What can hang from each mark
mose: dafam tebi
robode: noram
femo: remob vepabov
remob: femo
nesez: sope vanav vepabov
nefus: vanav
tosur: bufi pozi
zagu: vepabov
pozi: tosur vusik
sope: bufi nesez
dafam: robode
tebi: bufi mose
vusik: pozi
bufi: remob rike sope tosur vusik
vanav: nesez
pizomu: dafam
rike: bufi lofa
noram: bufi robode
vepabov: femo nesez zagu

Each row was made from one small tree. The marks that hang from a mark follow it in brackets, in alphabetical order. Every link used is in the known rows. Write each row's tree.
In the rows, zero is written as 128.
Known rows
tebi(bufi): [124 134 133 117 140 163 135 160 137 126 106 135 151 154 150 140 110 113
 121 101 147 176 108 110 114 129 155 126 138 150 157 151 119 111 129  97
 182 110  98 110 114 135  74 133 155 160 134 135 144 165 157 103 150]
remob(femo): [133 127 123 116 134 161 130 155 138 123 105 137 156 147 159 136 117 103
 114 119 153 170 105 122 121 143 146 146 133 155 149 142 102 105 164 106
 171 102 117  87  96 136  82 135 147 147 131 132 147 135 161 101 145]
mose(tebi): [114 136 121 121 142 179 129 156 125 131 105 137 149 147 140 140 108 111
 126 128 145 187 106 124 105 142 148 132 137 168 161 127 113 118 154  87
 169 122 115 113  86 139  85 129 134 146 143 134 129 141 162  93 149]
dafam(robode(noram(bufi(tosur(pozi) vusik)))): [ 29 146 159  94 107 189 121 177 105 140  86 115 164 151 152 144 146 116
 128 118 153 163 100 136 118 110 142 139 118 181 175 156 116  82 173 126
 171 135 126 130 147 123  66 175 151 160 132 156 136  96 175  92 149]
dafam(robode(noram(bufi(vusik)))): [ 99 138 153 118 122 141 128 168 108 130 106 123 168 156 150 146 135 114
 129 111 154 151 108 119 110 118 150 125 121 160 163 134 116  85 174 120
 177 115 134 106 128 130  61 180 152 163 118 159 131  93 171  91 152]
vanav(nesez(sope)): [113 130 127 111 144 129 128 159 125 120 101 163 159 155 136 147 109 109
 115 107 146 191 112 122 116 122 155 142 149 146 158 128 105 104 134 111
 168 125 133  85  87 138  69 148 163 155 114 133 163 146 162  98 152]
dafam(robode(noram(bufi))): [124 130 146 118 131 135 132 167 109 130 106 133 164 151 138 150 141 118
 127 115 152 165 105 113 100 109 154 127 125 162 164 128 110  92 160 111
 172 117 140 113 114 132  71 171 145 166 129 152 129 109 165  94 150]
zagu(vepabov(femo nesez)): [107 136 131 112 149 168 150 187 178 127 111 123 154 156 159 141 121 102
 118 109 130 148 111 130 108  99 127 115 124 180 162 153  98 113 186 123
 183 130 122  93 101 127  72 132 143 144 145 131 163  96 170 101 148]
noram(bufi(tosur(pozi)) robode): [ 55 136 136 100 128 159 130 172 129 138  96 143 165 157 121 136 133 119
 122 117 152 184  94 134 125 112 138 141 129 153 164 146  97 102 146 113
 174 147 122 121 140 134  56 137 157 140 133 145 126 158 167  96 140]
mose(dafam(robode) tebi(bufi(sope tosur))): [ 89 155 148 109 129 195 121 152  94 141  75 134 149 146 121 146 149 125
 134 117 152 155  99 128 109 161 145 134 136 186 167 145 146 107 127 126
 165 127  94 141 117 129  87 153 159 181 163 135 145 167 152  91 158]
robode(noram(bufi(remob rike tosur vusik))): [  9 161 158  99  96 145 125 170 118 139  97 111 160 156 166 126 138 110
 136 119 155 161  89 138 125 142 141 149 109 135 155 162 119  87 179 118
 172 119 116 107 169 130  82 179 151 176 110 142 140  63 167  81 150]
pozi(tosur(bufi(remob)) vusik): [189 145 131 117 142 159 135 159 157 114 138 174 159 152 151 124 128  96
 139 130 159 178 112 136 125  96 143 148 134 184 157 138 107 105 149 131
 150 107 122 100 144 143  97  96 164 152 138 128 129 160 169 113 155]
zagu(vepabov(femo(remob) nesez(vanav))): [ 85 134 127 111 145 198 152 181 164 129 130 141 159 152 162 143 130  94
 118  99 137 145 111 125 107 137 128 117 140 199 153 140 103 119 138 123
 180 122 134  96 122 136  74 153 151 139 147 133 157  94 171  99 147]
dafam(robode(noram)): [136 134 141 118 131 153 129 159 127 128 101 134 158 151 142 138 135 117
 127 111 149 150 105 114  99 115 154 144 126 178 164 141 115  94 161 106
 171 113 132 104 107 133  89 165 141 166 139 146 130 117 164 100 154]
vepabov(zagu): [101 135 130 116 151 176 137 158 138 124 113 133 156 162 145 132 113 114
 114 121 145 208 113 120 113 141 145 138 133 174 152 146 104 110 125 123
 169 130 111  94 106 137  81 114 145 148 130 140 145 179 168  94 148]
tosur(bufi(rike(lofa) vusik) pozi): [110 158 137 109 118 148 125 153 151 134  99 134 161 131 170 156 101 104
 115 105 156 165 100 136 117 101 153 133 134 176 161 185 120 110 178  77
 178 116  80 104 126 127  52 130 149 148 133 155 124 144 170 110 155]
rike(bufi): [151 141 131 120 138 171 127 153 143 124 111 131 154 148 139 146  96 122
 127 117 147 161  97 118 108 125 146 128 143 151 159 134 108 120 128  72
 179 125 118 108 109 136  68 117 151 146 126 132 123 160 160 104 148]
remob(femo(vepabov(nesez))): [124 124 116 119 136 160 139 173 138 116  89 158 158 152 160 124 128 108
 107 117 150 138 102 121 112 140 137 161 117 163 159 146 101 108 163 143
 165  98 147  86 118 134  78 153 136 146 154 120 170  79 163  99 146]
tebi(bufi(rike) mose(dafam)): [ 94 145 135 111 139 149 122 159 121 130 120 109 142 145 155 134 120 126
 131  97 150 144 103 116  98 168 164 131 145 155 153 175 123 119 162 112
 182 113  54 124 107 133  72 127 160 181 137 127 141 140 145  98 155]
nefus(vanav(nesez(vepabov))): [139 129 117 117 136 120 132 159 167 130 124 140 151 135 138 138 111 100
 125 127 148 157 107 126 106 157 161 140 156 160 162 128 131 112  82 104
 164 140 125  91 111 138  84 149 163 154 126 129 166 173 161  99 153]
vusik(pozi(tosur(bufi(rike)))): [156 153 131 125 116 142 135 158 133 117 132 160 165 150 158 142 124 103
 125  99 150 190 103 130 103  74 150 118 121 184 158 162 118 116 179 138
 165 121 142  85 110 136  70 112 169 153 124 137 156 129 165 113 155]
zagu(vepabov): [127 138 131 119 157 166 136 163 171 133 110 121 155 149 145 145 113 112
 123 110 146 161 110 127 115 135 140 125 142 163 153 148  99 112 165 113
 175 124 110 103  95 135  66 129 148 147 128 147 140 139 164 104 148]
vusik(pozi(tosur(bufi(remob(femo) rike)))): [153 150 129 119 105 145 134 158 144 110 131 160 165 147 186 129 132  95
 127 105 159 174  95 137 122 105 150 138 123 157 151 167 119 104 218 135
 153 103 135  71 123 135  96 118 154 165 137 126 167 104 167 113 150]
bufi(remob rike(lofa) tosur(pozi) vusik): [ 24 170 142  91 102 166 121 150 141 134  71 103 157 138 179 130 111 114
 125 112 158 165  86 146 140 133 142 160 138 161 161 183 134  99 196  86
 173 127  69 111 155 123  86 142 149 155 141 152 121 118 173 100 150]
remob(femo(vepabov(nesez(sope(bufi))))): [147 126 117 117 142 148 126 179 142 114  68 178 161 143 177 135 118 105
 104  84 149 154 110 116 112 101 137 161 120 166 153 145  76 107 164 165
 152  89 123  78 112 133  82 161 141 167 141 119 180 108 160 101 152]
remob(femo(vepabov(nesez(sope vanav) zagu))): [ 75 122 118 114 144 188 135 172 139 116  92 187 168 162 163 132 137 110
  97 119 146 191 117 117 115 148 143 163 130 192 141 142  88 104 137 162
 158  94 139  61 125 140  78 175 132 140 137 129 194 154 168  92 148]
remob(femo(vepabov)): [119 128 117 123 142 159 131 155 136 121 100 147 159 146 162 133 125 112
 108 115 155 152  96 123 116 158 145 167 128 160 154 142 111 108 152 127
 166  95 130  85 102 135  73 156 136 145 142 132 155 127 161 105 146]
nesez(sope(bufi(tosur)) vepabov(femo)): [ 76 145 128  96 131 153 120 182 139 130  82 125 150 133 159 143 121 100
 116  93 133 196 110 128 110  73 137 153 130 174 151 135  93 107 124 131
 158 128  88  94 112 135  82 160 171 160 116 128 163 194 160  97 155]
pizomu(dafam(robode(noram(bufi)))): [136 135 150 127 139 139 129 163 113 124 114 132 160 157 130 160 135 127
 124 101 155 145 109 113  92 117 152 131 131 163 159 136 115  91 129 120
 173 126 130  96 104 128  76 158 133 165 129 135 124 105 164  91 149]
nefus(vanav(nesez)): [128 129 125 118 139 121 135 151 152 129 134 147 156 147 140 145 111 101
 124 121 150 155 101 130 111 164 157 131 144 164 168 136 131 111 111 107
 170 134 135  90 102 133  83 133 162 158 129 129 163 161 163 100 151]
mose(dafam): [112 132 129 117 155 180 124 145 134 131 111 129 151 150 140 139 117 116
 130 117 150 157 105 123 109 166 149 126 142 165 159 142 105 111 120 128
 175 125 108 117  85 138  75 127 155 152 120 117 136 132 158  99 149]
tosur(bufi(remob rike(lofa)) pozi): [134 154 131 106 125 149 130 152 162 130 100 139 155 129 167 148 113 107
 121 110 158 161  93 135 119 108 159 140 145 162 163 178 116 109 166  63
 165 121  79 103 128 129  88 122 137 160 155 144 122 145 168 113 150]
femo(remob vepabov(nesez(sope vanav) zagu)): [ 71 129 116 116 148 209 140 168 134 117  97 200 169 164 152 130 129 114
 101  98 148 197 117 111 104 150 140 155 145 200 146 135  96 118  82 169
 161 112 157  79 141 146  75 159 142 139 140 135 165 118 170  90 149]
sope(bufi(remob(femo) vusik) nesez): [108 145 132 113 128 180 116 174 159 114 113 119 166 135 196 120 100 105
 132  87 160 129 106 131 129 136 149 144 128 139 141 151  78  96 165 126
 156  85  75  75 138 128 105 139 169 173 137 127 157 137 171  98 153]
sope(bufi(vusik(pozi)) nesez(vanav)): [ 64 148 136 123 134 207 118 166 134 117 130 117 173 134 173 136  94 107
 130  77 149 138 113 117 109 125 152 119 136 199 144 144  77 106 127 151
 163 107  97  84 117 134  74 160 194 158 111 138 169 194 170  98 159]
vepabov(femo(remob) nesez(vanav) zagu): [ 61 131 126 108 138 208 153 178 136 122 129 151 160 164 161 131 126  96
 109 111 135 191 116 121 104 143 133 132 131 211 153 138 109 118  98 132
 175 128 134  88 132 137  86 140 148 136 147 129 159 130 175  87 147]
mose(dafam(robode) tebi(bufi(sope vusik))): [109 154 148 121 129 184 119 153 113 137  83 136 156 149 148 146 127 122
 135 106 153 136 108 125 109 166 151 121 140 181 165 147 149 103 131 118
 176 118  84 129 117 128  73 159 155 173 152 141 144 146 158  91 161]
remob(femo(vepabov(nesez(sope)))): [123 122 113 117 135 155 132 175 142 115  72 189 163 155 162 133 125 111
 103 104 149 163 106 118 116 116 140 163 129 156 153 143  88 105 162 156
 164  95 156  70 110 138  73 161 134 146 141 121 175  82 162  99 148]
bufi(remob rike sope tosur vusik): [ 37 179 153  94  92 157 123 150 131 138  82 120 161 153 162 119 135 114
 137 109 155 142  90 147 138 130 132 175 125 148 148 178 126  96 138 125
 169 121 104  95 171 127  87 149 173 169 128 149 144 105 167  86 157]
rike(bufi(tosur) lofa): [114 152 134 118 133 175 124 149 125 128  93 113 152 142 127 152  92 128
 120 124 150 170  87 120 119 139 142 148 141 162 155 134 124 122 163  67
 173 129 100 109 122 136  70 131 158 152 128 147 111 197 161 108 149]
nefus(vanav): [151 133 123 119 137 147 133 147 167 133 126 143 158 146 147 145 106 112
 127 117 151 153 100 128 112 143 153 130 140 174 165 148 118 113 103 118
 176 127 129  94 107 136  82 115 155 151 134 134 138 157 163 102 150]
pozi(tosur(bufi) vusik): [192 141 131 122 148 154 134 162 136 116 138 176 160 150 140 134 124  96
 129 127 155 192 116 130 115  86 142 144 127 202 157 138 104 112 149 137
 155 109 125 103 124 143  74 102 169 143 129 130 132 181 164 114 156]
vusik(pozi(tosur(bufi(remob sope)))): [181 155 138 123 123 206 136 155 146 117 120 175 169 160 156 129 129 104
 137 105 154 159 101 130 117  97 141 143 139 177 154 155 120 105 121 160
 149 134 150  90 131 137  92 110 174 167 125 140 165 126 170 113 157]
robode(noram(bufi(rike(lofa) sope tosur))): [ 55 159 154 114 112 133 131 163  98 146  65 126 158 145 146 149 131 123
 118 120 156 164  83 121 114 127 141 163 113 173 148 160 128  97 163 103
 169 126 111 112 143 128  67 191 156 178 110 159 138 141 160  94 153]

Which tree is each row?
[ 92 132 122 109 149 186 125 162 152 127 101 154 159 151 142 138 124 114
 111 122 141 225 127 111 109 129 158 145 159 186 133 128  93 106  79 116
 164 122 107  82 117 150  80 163 155 137 106 144 165 232 165  90 153]
nesez(sope vanav vepabov(zagu))
[ 82 155 132 103 119 100 119 177 153 126  82 120 156 131 191 144 113  97
 117  74 136 184 113 132 108  63 145 138 128 159 147 158  98 105 147 107
 170 110  72  81 117 128  63 172 166 156 109 131 162 147 163  95 160]
nesez(sope(bufi(rike vusik)) vepabov(femo))
[140 149 138 107 143 194 130 163 158 133 102 174 159 139 140 142 126 100
 122 125 158 158 107 136 117  90 136 154 138 214 170 166  91 104  92 117
 157 129 113 121 129 132  74 111 164 148 140 135 142 173 163 111 158]
tosur(bufi(sope) pozi(vusik))
[105 133 125 107 146 179 137 174 147 120  84 173 162 168 146 132 111 115
 109 111 138 218 124 114 112  98 142 135 132 177 150 146  80 107 131 146
 170 128 131  78 115 140  82 117 143 149 129 132 163 136 169  89 150]
vepabov(nesez(sope) zagu)
[ 92 123 119 120 142 182 144 177 144 116  90 158 160 161 163 116 129 109
 100 126 146 173 110 121 111 153 134 165 115 179 154 151 100 109 156 160
 158 106 135  79 123 132  85 143 124 147 158 127 179 112 167  93 144]
remob(femo(vepabov(nesez zagu)))
[ 93 134 114 112 133 172 138 174 146 125 110 131 153 140 157 137 116 100
 115  98 144 175 104 120 104 125 140 142 148 169 156 132 119 120  85 103
 175 133 120 101 110 139  80 145 158 137 132 127 131 107 164  98 148]
nesez(vepabov(femo(remob)))
[ 70 125 116 110 143 125 139 177 169 128 117 157 159 149 159 148 115 101
 107 121 134 214 113 133 106 132 156 136 150 184 158 133 127 106  83 120
 166 154 121  69 100 134  83 150 151 150 122 124 196 212 170  93 153]
nefus(vanav(nesez(sope vepabov(femo zagu))))
[ 78 127 120 114 142 133 146 173 167 130 138 130 153 146 157 138 121  94
 112 133 134 194 108 133 102 152 154 137 141 190 162 135 140 113  86 111
 165 157 110  83 108 130  88 143 152 151 133 125 188 207 171  93 151]
nefus(vanav(nesez(vepabov(femo zagu))))
[131 134 127  99 140 190 127 167 169 120 114 163 158 133 172 130 127  87
 121 132 163 162 102 140 134 126 144 153 141 182 167 159  87  95 165 101
 151 104 104 109 129 135 105 108 139 149 154 122 141 140 167 112 149]
tosur(bufi(remob(femo)) pozi(vusik))
[  4 177 148  90  95 196 116 176 137 140  72 126 168 139 163 126 120 127
 132  98 155 143  90 151 124  90 136 161 121 181 155 193 103  99 113 126
 174 128  94  99 162 117  71 141 186 148 141 140 155 122 173  94 157]
bufi(rike sope(nesez) tosur(pozi) vusik)
[115 158 140 127 116 199 131 158 129 118  98 153 169 167 164 127 111 111
 131 100 149 167 106 127 124 113 132 143 134 191 151 156 126 103 142 171
 171 135 142  89 121 131  66 137 184 151 103 149 165 123 172 105 158]
bufi(sope vusik(pozi(tosur)))
[108 166 142 117 110 139 125 155 142 111 107 124 165 149 203 119 108 100
 138  77 152 166 103 136 123 103 140 131 123 169 153 169 115 104 204 154
 157 116  94  95 136 125  90 133 172 176 115 135 156 109 170 104 157]
sope(bufi(remob rike vusik(pozi(tosur))))
[104 132 128 124 154 189 124 155 119 133 104 134 142 146 144 146 110 116
 129 120 148 175 105 118 100 185 157 111 139 164 168 137 129 119 136  96
 174 118  84 142  86 138  82 133 135 163 145 115 142 158 151  95 150]
mose(dafam tebi(bufi))
[114 145 128 112 131 116 126 168 139 122  86 169 162 139 167 139 132 109
 114  80 143 153 113 119  98  93 145 152 122 186 149 155  84 114 136 147
 156  88 112  85 135 134  70 186 153 161 133 127 172 149 158  97 158]
femo(vepabov(nesez(sope(bufi(rike)) vanav)))
[115 154 164 126 122 158 126 164 114 130  96 137 167 162 140 153 133 127
 131  94 158 115 109 118 103 120 141 145 129 164 153 151 121  81 103 141
 172 129 129  89 129 122  63 174 153 170 115 147 137  86 169  86 158]
pizomu(dafam(robode(noram(bufi(sope vusik)))))
[106 134 128 108 150 156 144 189 175 127  93 151 159 158 158 150 117 108
 114  98 130 168 115 130 111  78 130 117 132 171 158 147  85 109 183 133
 183 129 132  81  95 132  67 137 144 145 136 132 166  99 170 102 150]
zagu(vepabov(femo nesez(sope)))
[154 135 119 132 129 195 137 160 142 106 129 177 170 152 176 123 138 102
 121 109 161 159  94 131 118 130 146 158 128 166 158 150 120 106 187 170
 145 105 155  77 118 140  93 128 147 157 142 128 175 111 169 116 149]
vusik(pozi(tosur(bufi(remob(femo(vepabov))))))
[162 132 121 109 140 112 121 165 185 124 103 155 153 129 166 139 108  95
 129  98 150 162 108 125 115 132 163 141 164 146 157 129 106 102  87 120
 145 131  99  91 125 136 109 155 166 185 117 118 177 185 159  99 157]
nefus(vanav(nesez(sope(bufi(remob)) vepabov)))
[ 96 149 128 106 135 178 115 184 141 129  94 109 153 123 142 123 113 116
 130  94 148 163 109 123 104  92 148 151 128 166 143 138  78 113  98 132
 148 116  81 100 135 134  92 142 188 165 132 130 151 194 161  96 156]
sope(bufi(tosur) nesez(vepabov))
[138 151 136 130 137 167 123 147 142 123 100 114 159 146 150 152  73 123
 122 116 151 157  95 118 120 140 148 137 149 151 153 138 127 116 172  63
 184 121  95  98 119 136  53 136 156 146 114 153 107 168 167 107 152]
rike(bufi(vusik) lofa)
[ 29 167 147 103 104 225 126 152 126 129  85 126 167 161 155 116 121 109
 135 105 152 143  91 135 137 148 127 162 136 167 154 161 114  93 130 158
 164 144 128  94 146 132  90 139 181 169 117 149 159 105 171  89 157]
bufi(remob sope tosur vusik(pozi))
[145 160 147 113 120 193 129 152 156 132 113 150 166 155 152 132 126 103
 138 109 157 127 106 135 126 121 142 156 139 152 153 162 108  96  90 123
 164 117 122  89 152 136  81 125 170 165 122 149 149 120 169  97 159]
tosur(bufi(remob sope vusik))
[109 149 134 116 129  94 136 150 127 125  94 120 159 141 160 148 108 117
 122 111 159 174  90 123 124 129 156 132 143 128 150 147 122 107 172  69
 173 115  87 105 131 130  76 144 141 162 131 150 116 131 165  99 145]
noram(bufi(remob rike(lofa)))
[ 86 150 133 106 131 203 121 155 136 132  78 115 151 134 142 153  91 126
 118 125 151 176  84 127 122 128 141 146 147 177 169 152 122 119 163  63
 175 146  89 131 122 130  68 123 147 146 140 145 111 190 165 112 145]
rike(bufi(tosur(pozi)) lofa)
[ 53 136 147 108 129 178 130 175 102 140 100 122 155 157 137 140 135 112
 125 127 150 177  97 121 110 137 141 144 113 159 159 137 105  98 148 123
 169 129 133 116 127 137  75 163 152 166 109 141 142 119 162  88 145]
robode(noram(bufi(tosur)))
[110 157 135 110 129 129 123 170 154 121 111 118 160 130 177 123 110 115
 137  79 154 143  99 130 112  97 155 136 127 145 147 162  82 109 137 104
 158  99  70  91 139 126 106 129 168 177 149 122 139 149 164  98 155]
sope(bufi(remob rike) nesez)
[101 148 138 117 136 191 116 168 140 123 132 116 167 136 166 136 104 109
 136  86 150 129 118 122 110 121 154 130 134 182 138 142  78 107 107 125
 165  91  79  87 132 134  73 161 190 154 118 139 153 206 170  96 159]
sope(bufi(vusik) nesez(vanav))
[101 138 137 123 134 118 132 162 135 128 121 139 173 166 128 136 109 116
 126 106 153 164 107 124 124 127 144 131 130 130 148 133  99 100 150 114
 184 124 127  92 137 139  40 148 164 140 109 155 121 150 169  91 147]
noram(bufi(vusik) robode)
[ 74 134 123 111 144 171 142 178 153 126 109 115 151 152 156 131 121 106
 110 126 132 211 115 124 105 117 143 139 136 182 150 140 115 112 109 105
 169 141  98  91 103 135  84 138 147 137 131 134 157 188 170  94 148]
nesez(vepabov(femo zagu))
[129 134 133 121 145 162 123 151 109 130 100 134 149 143 137 151 128 122
 130 113 149 173 108 119  99 165 160 105 143 173 170 133 137 112 151  98
 173 115  88 141  92 132  82 142 137 168 167 128 130 155 154  96 154]
mose(dafam(robode) tebi(bufi))
[ 52 131 116 109 142 195 136 174 144 125 115 159 161 150 161 143 126 103
 104 104 138 235 118 115 106 133 146 143 159 199 139 125 104 114  60 117
 168 130 116  79 121 147  81 163 154 131 119 136 158 185 171  90 151]
nesez(sope vanav vepabov(femo(remob) zagu))
[ 78 168 134 111 107 146 120 174 157 133  83 128 167 136 158 121 114 124
 132  93 153 135 106 128 111  97 150 156 136 154 135 166 100 106  85 113
 174 112  98  78 153 129  69 160 187 150 123 140 152 134 166  92 163]
bufi(rike sope(nesez(vepabov)) vusik)
[ 86 123 120 118 142 197 143 169 141 119 108 161 162 159 161 121 140 107
 102 132 146 165 114 120 110 171 139 162 123 200 146 143 100 109 145 154
 158  96 133  75 129 136  85 168 131 140 149 129 188 145 168  93 146]
remob(femo(vepabov(nesez(vanav) zagu)))
[110 129 120 115 141 174 132 164 137 122  93 184 166 156 142 137 129 117
 114 106 142 153 113 113 103 117 146 154 141 182 151 135  90 110 106 145
 168 101 152  81 126 144  68 175 150 137 131 128 167 136 164  95 153]
femo(vepabov(nesez(sope vanav)))
[ 75 160 135 127 106 157 131 164 113 118 103 139 159 154 181 133  99 108
 127  96 145 197 103 127 112 127 150 112 123 178 160 160 150 118 215 119
 177 118 101 108 120 132  69 142 147 158 135 141 161 125 164 102 156]
mose(tebi(bufi(rike vusik(pozi(tosur)))))
[131 142 134 107 133 155 122 174 149 119  79 155 161 153 171 137  97 100
 122  79 142 162 124 118 115  78 137 132 124 164 153 151  73 104 153 152
 168 108 110  87 123 132  70 141 167 164 116 132 162 111 165  94 158]
vepabov(nesez(sope(bufi(vusik))))
